Every row comes from one small tree of marks. The marks that hang from a mark follow it in brackets, in alphabetical order. Every link used is in the known rows. Which tree was each row made from?
Known rows
rogob(fugik kodedas): [ 0.64 -2.06 -1.76 -1.74  1.39 -1.75  0.59 -1.03  1.95 -0.98 -0.08 -0.33
 -1.93 -1.08  0.74 -1.99 -1.42  1.58  1.77 -1.93  0.46 -0.75 -0.61  1.80
  0.55]
zipig(bebod fugik(rogob(kodedas))): [ 0.60 -1.86 -2.30 -1.81  0.98 -2.01 -2.64  0.83  2.46 -2.09  1.92 -0.46
 -0.55 -2.62  0.52 -0.90 -2.01  1.60  2.17 -2.33  0.91 -0.42  0.26  2.03
  0.65]
gaku(rogob): [ 0.64  0.51 -1.64 -0.93 -0.01 -0.89  0.91 -0.75  0.65 -0.40  0.23 -0.75
 -1.51 -1.51 -0.06 -2.41 -1.50  1.71  1.24 -2.84  0.66 -1.38  1.81  1.84
  0.16]
zipig(bebod fugik gaku): [ 0.56 -1.75 -2.35 -1.37  0.00 -1.96 -1.38  1.50  1.83 -1.96  1.49 -0.77
  0.58 -3.37  0.69 -1.04 -1.98  1.02  1.88 -1.64  1.20 -0.73  0.56  2.15
  0.20]
zipig(bebod gaku): [ 0.71 -1.97 -2.10 -1.47  0.37 -1.67 -0.79 -0.53  1.87 -1.62  1.20 -0.37
  0.18 -1.93  0.33 -1.28 -1.74  1.55  1.88 -1.88  1.21 -0.87  1.09  2.34
  0.21]
zipig(gaku): [ 0.79 -0.59 -1.82 -1.39  0.26 -1.98 -0.26 -1.57  0.54 -1.15  0.36 -0.56
 -0.78 -2.18  0.26 -1.92 -1.36  1.33  1.60 -1.52  0.86 -1.08  1.41  1.92
  0.41]
zipig(bebod(kodedas) fugik gaku): [ 0.48 -2.04 -2.41 -1.55  0.24 -1.20 -1.83  1.64  1.75 -2.15  2.23  0.13
  0.32 -3.44 -0.12 -0.90 -1.19  1.23  2.05 -1.69  1.28 -0.65  0.69  2.77
  0.04]
bebod(fugik(rogob) kodedas): [ 0.68 -0.33 -1.80 -2.23  0.36 -1.38 -1.48 -2.96  0.80 -0.45  0.91 -0.17
 -1.31 -2.17 -1.44 -1.72 -0.47  1.75  1.73 -2.07  1.11 -0.99  1.75  2.07
  0.95]
zipig(bebod): [ 0.83 -2.04 -1.83 -1.26  0.38 -1.65 -0.85  1.00  2.05 -0.58  0.71 -0.42
 -0.49 -0.10 -0.08 -1.66 -1.69  1.86  1.76 -1.69  0.86 -1.05  0.91  2.22
 -0.12]
gaku(rogob(kodedas) zipig(fugik)): [-0.26  0.27 -1.68 -0.67  0.89 -0.69  0.55 -0.09  0.70 -1.50  0.22 -0.94
 -0.98 -4.38  0.62 -1.93 -1.89  1.72  1.66 -4.58  0.62 -1.04 -0.49  1.75
  0.31]
zipig(bebod fugik): [ 0.64 -2.02 -2.11 -1.07  0.07 -1.98 -1.40  3.18  2.08 -1.01  1.00 -0.79
 -0.04 -1.31  0.31 -1.48 -1.97  1.36  1.88 -1.49  0.84 -0.94  0.45  2.02
 -0.11]
bebod(fugik kodedas(gaku(rogob zipig))): [-0.35  0.47 -2.21 -1.06  0.31  0.32  1.04 -2.94  0.36 -0.52 -0.04 -0.70
 -0.49 -4.83 -1.68 -2.42 -0.37  2.14  1.39 -4.85  1.27 -1.57  0.45  2.08
  0.88]
zipig(bebod(kodedas) fugik(rogob)): [ 0.61 -1.03 -2.26 -1.72  0.12 -1.43 -2.83  1.91  2.06 -1.60  2.27  0.21
 -0.37 -2.40 -0.58 -1.09 -1.31  1.43  1.88 -2.02  1.10 -0.58  0.75  2.58
  0.28]
bebod(kodedas(gaku)): [ 0.45 -0.43 -2.38 -1.16  0.49 -0.59 -0.55 -0.23  0.40 -0.71  0.56  0.29
 -1.43 -1.88 -1.61 -2.52 -0.34  2.03  1.39 -2.40  0.71 -1.34  1.09  2.54
  0.30]
bebod(fugik(rogob) kodedas(gaku(zipig))): [-0.20  0.73 -2.36 -1.98  0.36 -0.85 -0.92 -3.62  0.43 -0.82  0.16 -0.30
 -0.41 -4.92 -1.96 -1.97 -0.43  1.97  1.53 -3.97  1.32 -1.25  0.19  2.03
  1.14]
gaku(zipig(bebod fugik)): [-0.05 -1.06 -1.80 -0.85  0.02 -1.73 -0.85  2.56  1.69 -1.01  0.10 -0.81
  0.31 -2.70  0.22 -1.59 -2.19  1.44  1.84 -2.92  0.94 -1.08 -1.00  1.93
 -0.30]
gaku(rogob(fugik kodedas(bebod))): [ 0.71 -0.01 -2.39 -1.48  0.98 -0.24  1.70 -1.96  2.40 -1.14  0.44 -0.19
 -0.83 -1.71  0.69 -2.45 -0.39  1.77  1.01 -4.18  0.74 -1.15 -0.16  1.86
  0.55]
zipig(bebod(kodedas) gaku): [ 0.68 -2.20 -2.14 -1.77  0.59 -0.93 -1.23 -0.49  1.85 -1.71  2.00  0.44
 -0.08 -2.15 -0.47 -1.17 -0.98  1.75  1.92 -2.00  1.27 -0.78  1.19  3.00
  0.08]
fugik(rogob(kodedas)): [ 0.82 -0.53 -1.72 -1.96  1.28 -2.06 -1.53 -2.31  1.16 -1.32  0.83 -0.19
 -1.93 -1.65  0.05 -1.63 -1.45  1.87  1.80 -2.28  0.57 -0.68  1.14  1.86
  0.95]
fugik(rogob): [ 0.83  0.54 -1.70 -1.79  0.09 -2.29 -1.37 -1.53  0.84 -0.80  0.46 -0.38
 -1.58 -1.32 -0.29 -1.97 -1.60  1.52  1.34 -1.91  0.72 -1.03  1.50  1.75
  0.67]
gaku(rogob zipig(bebod(kodedas))): [-0.12 -0.20 -1.64 -0.96  0.30  0.29  0.35  0.09  1.56 -1.03  0.89  0.07
 -0.49 -2.79 -0.72 -1.76 -1.31  2.16  1.49 -4.56  1.13 -1.24  0.11  2.79
 -0.28]
rogob(kodedas): [ 0.80 -1.90 -1.64 -1.37  1.54 -1.61 -0.45 -0.90  1.12 -0.90  0.33 -0.39
 -1.95 -0.63  0.15 -1.98 -1.30  2.11  1.95 -1.96  0.37 -0.93  0.89  1.93
  0.32]
kodedas(bebod(fugik(rogob)) gaku): [ 0.64  1.16 -3.25 -1.66  0.05 -1.19 -0.58 -3.45  1.50 -0.60  0.06 -0.77
  0.88 -2.87 -1.03 -2.53  0.36  1.90  0.94 -3.91  1.23 -1.58  0.80  1.42
  1.38]

Write each row's tree
[ 0.23 -1.83 -2.83 -1.12  0.30 -0.76 -1.59  2.83  1.79 -1.47  1.57 -0.05
  0.13 -2.72 -0.99 -1.63 -0.98  1.66  1.83 -2.39  1.03 -1.04  0.20  2.64
  0.06]	zipig(bebod(kodedas(gaku)) fugik)
[ 0.40  1.51 -3.30 -1.12 -0.15  0.01  1.90 -1.51  1.90 -0.87 -0.14 -0.42
  0.24 -2.64 -0.26 -3.03 -0.03  1.62  0.35 -4.80  0.96 -1.68 -0.24  1.79
  0.69]	kodedas(bebod gaku(rogob(fugik)))
[-0.06 -0.62 -2.45 -1.78  1.31 -1.33 -1.57 -2.19  1.78 -2.09  0.77 -0.31
 -0.45 -3.91 -0.33 -1.38 -1.56  2.27  1.73 -4.37  0.99 -0.80 -0.41  2.11
  1.10]	fugik(rogob(kodedas(gaku(zipig(bebod)))))
[ 0.24 -0.06 -2.46 -1.16  0.36  0.24  0.61 -2.54  0.49 -0.36  0.66 -0.58
 -0.85 -3.70 -1.67 -2.25 -0.13  2.07  1.41 -3.75  1.17 -1.49  1.67  2.12
  1.03]	bebod(fugik kodedas(gaku(rogob)))
[ 0.07 -1.69 -1.57 -1.35  0.32 -1.52 -0.04 -0.71  1.79 -0.30 -0.46 -1.10
  0.40 -2.15 -0.26 -1.62 -1.72  1.99  1.91 -3.06  1.23 -1.22 -0.40  1.81
  0.15]	gaku(zipig(bebod(fugik)))
[-0.24  2.22 -3.04 -0.85 -0.20  0.07  2.38 -1.61  1.70 -1.02 -0.92 -0.51
  0.68 -3.88 -0.27 -3.11 -0.23  1.71  0.36 -6.02  1.07 -1.82 -1.50  1.76
  0.57]	kodedas(bebod gaku(rogob(fugik) zipig))
[ 0.23 -1.46 -2.64 -1.41  0.47  0.18 -0.08 -1.22  1.89 -0.84  1.36 -0.47
  0.09 -3.24 -1.38 -1.72 -0.51  2.31  1.71 -3.79  1.45 -1.21  1.28  2.51
  0.75]	zipig(bebod(fugik kodedas(gaku(rogob))))
[ 0.87 -1.41 -2.42 -1.85  1.30 -1.07  0.74 -1.43  2.66 -1.06  0.13  0.03
 -0.76 -0.52  0.71 -2.29 -0.18  1.75  1.30 -2.90  0.55 -1.00 -0.95  1.87
  0.46]	rogob(fugik kodedas(bebod))
[-0.12 -0.87 -2.22 -1.05  1.45 -0.99  0.06 -1.39  0.81 -1.35 -0.41 -0.61
 -1.04 -3.27 -0.36 -2.29 -1.24  2.30  1.72 -3.96  0.56 -1.24 -0.64  1.89
  0.64]	rogob(kodedas(gaku(zipig)))
[ 0.47 -0.68 -1.75 -1.42  1.08 -0.80  1.57 -1.60  1.75 -1.15  0.34 -0.55
 -2.07 -2.20  0.75 -2.04 -1.45  1.65  1.39 -3.35  0.61 -0.90  0.19  1.79
  0.66]	gaku(rogob(fugik kodedas))
[ 0.15  0.42 -2.52 -1.31  0.13  0.11  1.11 -0.91  1.00 -0.98  0.60  0.20
 -1.51 -3.17 -1.12 -2.54 -0.50  1.70  1.04 -3.58  0.87 -1.30  0.47  2.39
  0.56]	bebod(kodedas(gaku(rogob(fugik))))
[ 0.73 -1.23 -1.74 -2.19  1.19 -2.11 -1.17 -3.82  1.21 -0.76  0.47 -1.03
 -1.36 -2.35 -0.14 -1.46 -1.16  1.90  2.05 -2.37  0.93 -0.78  1.34  1.41
  1.33]	bebod(fugik(rogob(kodedas)))
[ 0.35 -0.39 -2.16 -1.10  0.83 -1.13 -0.01 -0.93  0.67 -2.40  1.48 -0.90
 -0.77 -4.84  0.99 -1.42 -1.64  1.20  1.80 -3.13  0.90 -0.76  1.11  1.86
  0.70]	zipig(fugik gaku(rogob(kodedas)))
[-0.03 -0.21 -2.98 -1.51  1.29 -0.62  1.28 -1.97  2.32 -1.51 -0.73 -0.17
  0.03 -3.12  0.17 -2.64 -0.13  1.99  1.14 -4.87  0.76 -1.30 -2.50  1.85
  0.75]	rogob(fugik kodedas(bebod gaku(zipig)))
[ 0.63 -2.63 -2.17 -2.01  0.57 -0.93 -0.99 -2.00  1.89 -1.33  1.70 -0.15
  0.59 -2.92 -0.65 -0.97 -0.64  1.78  2.19 -2.09  1.58 -0.83  1.32  2.61
  0.57]	zipig(bebod(fugik kodedas) gaku)
[ 0.34 -1.74 -2.43 -1.15  0.95 -0.90 -0.63 -0.09  2.11 -2.72  2.29 -0.85
  0.30 -4.72  1.18 -0.77 -1.86  1.44  1.98 -3.52  1.26 -0.54  0.74  2.25
  0.62]	zipig(bebod fugik gaku(rogob(kodedas)))
[-0.05  0.20 -1.68 -1.43  0.76 -2.07 -1.42 -0.39  0.82 -1.69  0.05 -0.68
 -0.94 -4.07  0.29 -1.58 -1.94  1.43  1.84 -3.35  0.64 -0.84 -0.78  1.61
  0.50]	gaku(zipig(fugik(rogob(kodedas))))
[-0.56  0.50 -2.63 -0.43 -0.10 -0.51  0.35  1.18  1.36 -1.53  0.14 -1.21
  0.57 -5.12 -0.28 -2.07 -1.91  1.73  1.29 -5.03  1.11 -1.34 -0.60  1.93
  0.30]	kodedas(gaku(rogob zipig(bebod fugik)))
[-0.55  0.33 -2.54 -0.99 -0.03 -0.42  1.67 -0.57  2.04 -1.24 -0.35 -0.80
  0.12 -4.55 -0.08 -2.16 -1.81  1.77  1.06 -5.17  1.16 -1.30 -1.36  1.93
  0.50]	kodedas(gaku(rogob(fugik) zipig(bebod)))
[-0.19 -0.68 -2.43 -0.85  0.33 -1.10 -0.15  0.30  1.44 -1.00 -0.45 -0.70
  0.30 -2.91 -0.66 -2.21 -1.61  2.08  1.47 -3.80  1.00 -1.39 -0.65  2.08
  0.22]	kodedas(gaku(zipig(bebod)))
[ 0.36  0.11 -2.52 -2.10  0.35 -1.01 -1.26 -3.31  0.66 -0.77  0.75 -0.28
 -0.84 -3.63 -1.91 -1.95 -0.18  1.91  1.56 -2.94  1.23 -1.18  1.43  2.02
  1.42]	bebod(fugik(rogob) kodedas(gaku))
[ 0.50 -0.96 -2.53 -2.07  0.14 -1.47 -2.83  0.32  1.87 -2.65  2.69  0.29
  0.36 -4.34 -0.23 -0.58 -1.28  1.11  1.91 -2.21  1.48 -0.47  0.92  2.71
  0.60]	zipig(bebod(kodedas) fugik(rogob) gaku)
[ 0.06 -0.63 -2.86 -1.33  1.46 -0.45  0.47 -3.24  1.61 -1.02 -0.53 -0.80
  0.63 -3.33 -0.49 -2.50  0.32  2.50  1.42 -5.04  1.00 -1.50 -0.89  1.65
  0.97]	rogob(kodedas(bebod(fugik) gaku(zipig)))
[-0.15 -0.41 -1.62 -0.99  0.09 -0.58  1.02 -1.45  1.77 -0.50  0.03 -1.27
  0.32 -3.42 -0.10 -1.59 -1.77  2.05  1.69 -4.46  1.36 -1.33  0.17  1.86
  0.39]	gaku(rogob zipig(bebod(fugik)))
[ 0.74 -0.20 -2.45 -1.53  1.13 -0.37  0.93 -4.59  1.45 -1.63  1.07 -0.73
  0.15 -3.70  0.49 -1.76 -0.14  1.90  1.47 -4.26  1.26 -1.12  1.44  1.82
  1.04]	zipig(gaku(rogob(kodedas(bebod(fugik)))))
[-0.13 -1.55 -1.66 -1.25  1.27 -0.27  0.83 -2.54  2.09 -1.16  0.40 -1.14
 -0.17 -3.70  0.26 -1.37 -1.66  2.42  2.03 -5.04  1.24 -1.00 -0.15  1.95
  0.55]	gaku(rogob(kodedas) zipig(bebod(fugik)))
[ 0.25  0.55 -2.45 -0.93  0.31  0.21  0.35 -0.80  0.42 -0.87  0.90  0.09
 -1.45 -2.88 -1.52 -2.60 -0.45  2.06  1.17 -3.58  0.83 -1.39  1.52  2.51
  0.40]	bebod(kodedas(gaku(rogob)))
[ 0.11  0.82 -2.55 -0.95 -0.02 -0.79  1.68 -1.17  1.15 -0.84 -0.28 -0.83
 -1.14 -3.51 -0.12 -2.60 -1.36  1.44  0.83 -3.65  0.83 -1.41  0.21  1.67
  0.82]	kodedas(gaku(rogob(fugik)))
[ 0.04 -1.27 -1.61 -1.29  0.45 -0.71 -0.61  0.74  1.63 -0.83  0.43  0.29
 -0.30 -1.63 -0.88 -1.74 -1.21  2.09  1.82 -3.15  1.00 -1.15 -0.40  2.75
 -0.39]	gaku(zipig(bebod(kodedas)))
[ 0.59 -1.22 -3.08 -1.41  1.52 -0.63  0.00 -3.09  1.82 -0.95  0.11 -0.78
  0.20 -2.23 -0.48 -2.48  0.48  2.39  1.46 -4.02  0.88 -1.39  0.21  1.66
  1.08]	rogob(kodedas(bebod(fugik) gaku))
[-0.08 -1.29 -1.83 -1.04  0.25 -0.93 -1.08  2.69  1.64 -1.20  0.67 -0.10
  0.01 -2.67 -0.51 -1.59 -1.47  1.65  1.90 -2.99  0.97 -1.07 -0.92  2.53
 -0.45]	gaku(zipig(bebod(kodedas) fugik))
[ 0.64  0.11 -3.17 -1.31  0.15 -0.77  0.36 -2.30  1.40 -0.12 -0.41 -0.96
  0.91 -1.92 -0.92 -2.86  0.46  2.00  1.05 -3.71  1.08 -1.77  0.65  1.52
  0.89]	kodedas(bebod(fugik) gaku)
[-0.06 -0.19 -2.20 -1.95  1.15 -1.62 -0.69 -4.32  0.86 -1.22 -0.18 -1.09
 -0.72 -4.62 -0.55 -1.74 -1.12  2.13  1.81 -4.10  1.06 -1.03 -0.03  1.37
  1.61]	bebod(fugik(rogob(kodedas(gaku(zipig)))))
[ 1.02  0.05 -2.31 -2.03  1.23 -1.46 -1.37 -2.46  1.80 -1.39  1.00  0.10
 -0.95 -1.13 -0.04 -2.03 -0.29  2.06  1.39 -3.18  0.70 -0.92  0.81  1.96
  0.90]	fugik(rogob(kodedas(bebod)))
[ 0.53 -0.97 -3.19 -1.60  1.29 -0.80  0.92 -1.67  2.49 -1.36 -0.11 -0.04
 -0.34 -1.97  0.17 -2.60  0.09  1.91  1.07 -3.88  0.65 -1.20 -1.31  1.82
  0.82]	rogob(fugik kodedas(bebod gaku))
[ 0.80  0.23 -2.53 -1.78  0.77 -1.76 -1.88 -0.26  1.69 -1.68  1.22 -0.38
 -0.45 -2.19  0.37 -1.87 -0.70  1.46  1.55 -2.84  0.69 -0.86  0.36  1.72
  0.73]	zipig(fugik(rogob(kodedas(bebod))))
[-0.06  0.01 -1.59 -0.73  0.10 -0.38  0.76 -0.12  1.63 -0.83  0.21 -0.73
 -0.23 -2.72  0.06 -1.86 -1.99  1.97  1.44 -4.48  1.04 -1.30  0.03  2.18
 -0.16]	gaku(rogob zipig(bebod))
[ 0.81 -0.37 -2.27 -1.34  1.24 -0.10  0.98 -3.02  1.81 -0.72  0.61 -0.85
 -0.41 -1.81  0.11 -2.19 -0.09  2.25  1.39 -4.48  0.93 -1.31  1.22  1.75
  0.79]	gaku(rogob(kodedas(bebod(fugik))))
[-0.28  0.15 -2.36 -0.88  0.20 -0.63 -0.58  1.13  0.20 -1.12  0.06 -0.04
 -0.51 -3.94 -1.39 -2.47 -0.76  1.72  1.51 -3.37  0.82 -1.36 -0.55  2.36
  0.18]	bebod(kodedas(gaku(zipig(fugik))))
[-0.28 -0.97 -1.90 -0.75  1.03 -0.47  0.07  0.85  1.97 -1.89  0.95 -0.92
 -0.15 -4.16  0.69 -1.36 -2.12  1.93  1.89 -4.88  0.94 -0.88 -0.80  2.08
  0.13]	gaku(rogob(kodedas) zipig(bebod fugik))
[-0.31 -1.01 -2.31 -1.45  1.30 -1.23  1.10 -1.67  1.57 -1.51 -0.85 -0.45
 -1.25 -3.83  0.23 -2.25 -1.35  1.79  1.52 -3.91  0.65 -1.04 -2.10  1.73
  0.85]	rogob(fugik kodedas(gaku(zipig)))
[-0.28 -0.84 -2.39 -0.79  1.27 -1.21 -0.29  0.03  0.72 -1.60 -0.21 -0.87
 -0.70 -4.17 -0.07 -2.12 -1.39  1.95  1.84 -3.81  0.55 -1.14 -1.07  1.75
  0.60]	rogob(kodedas(gaku(zipig(fugik))))
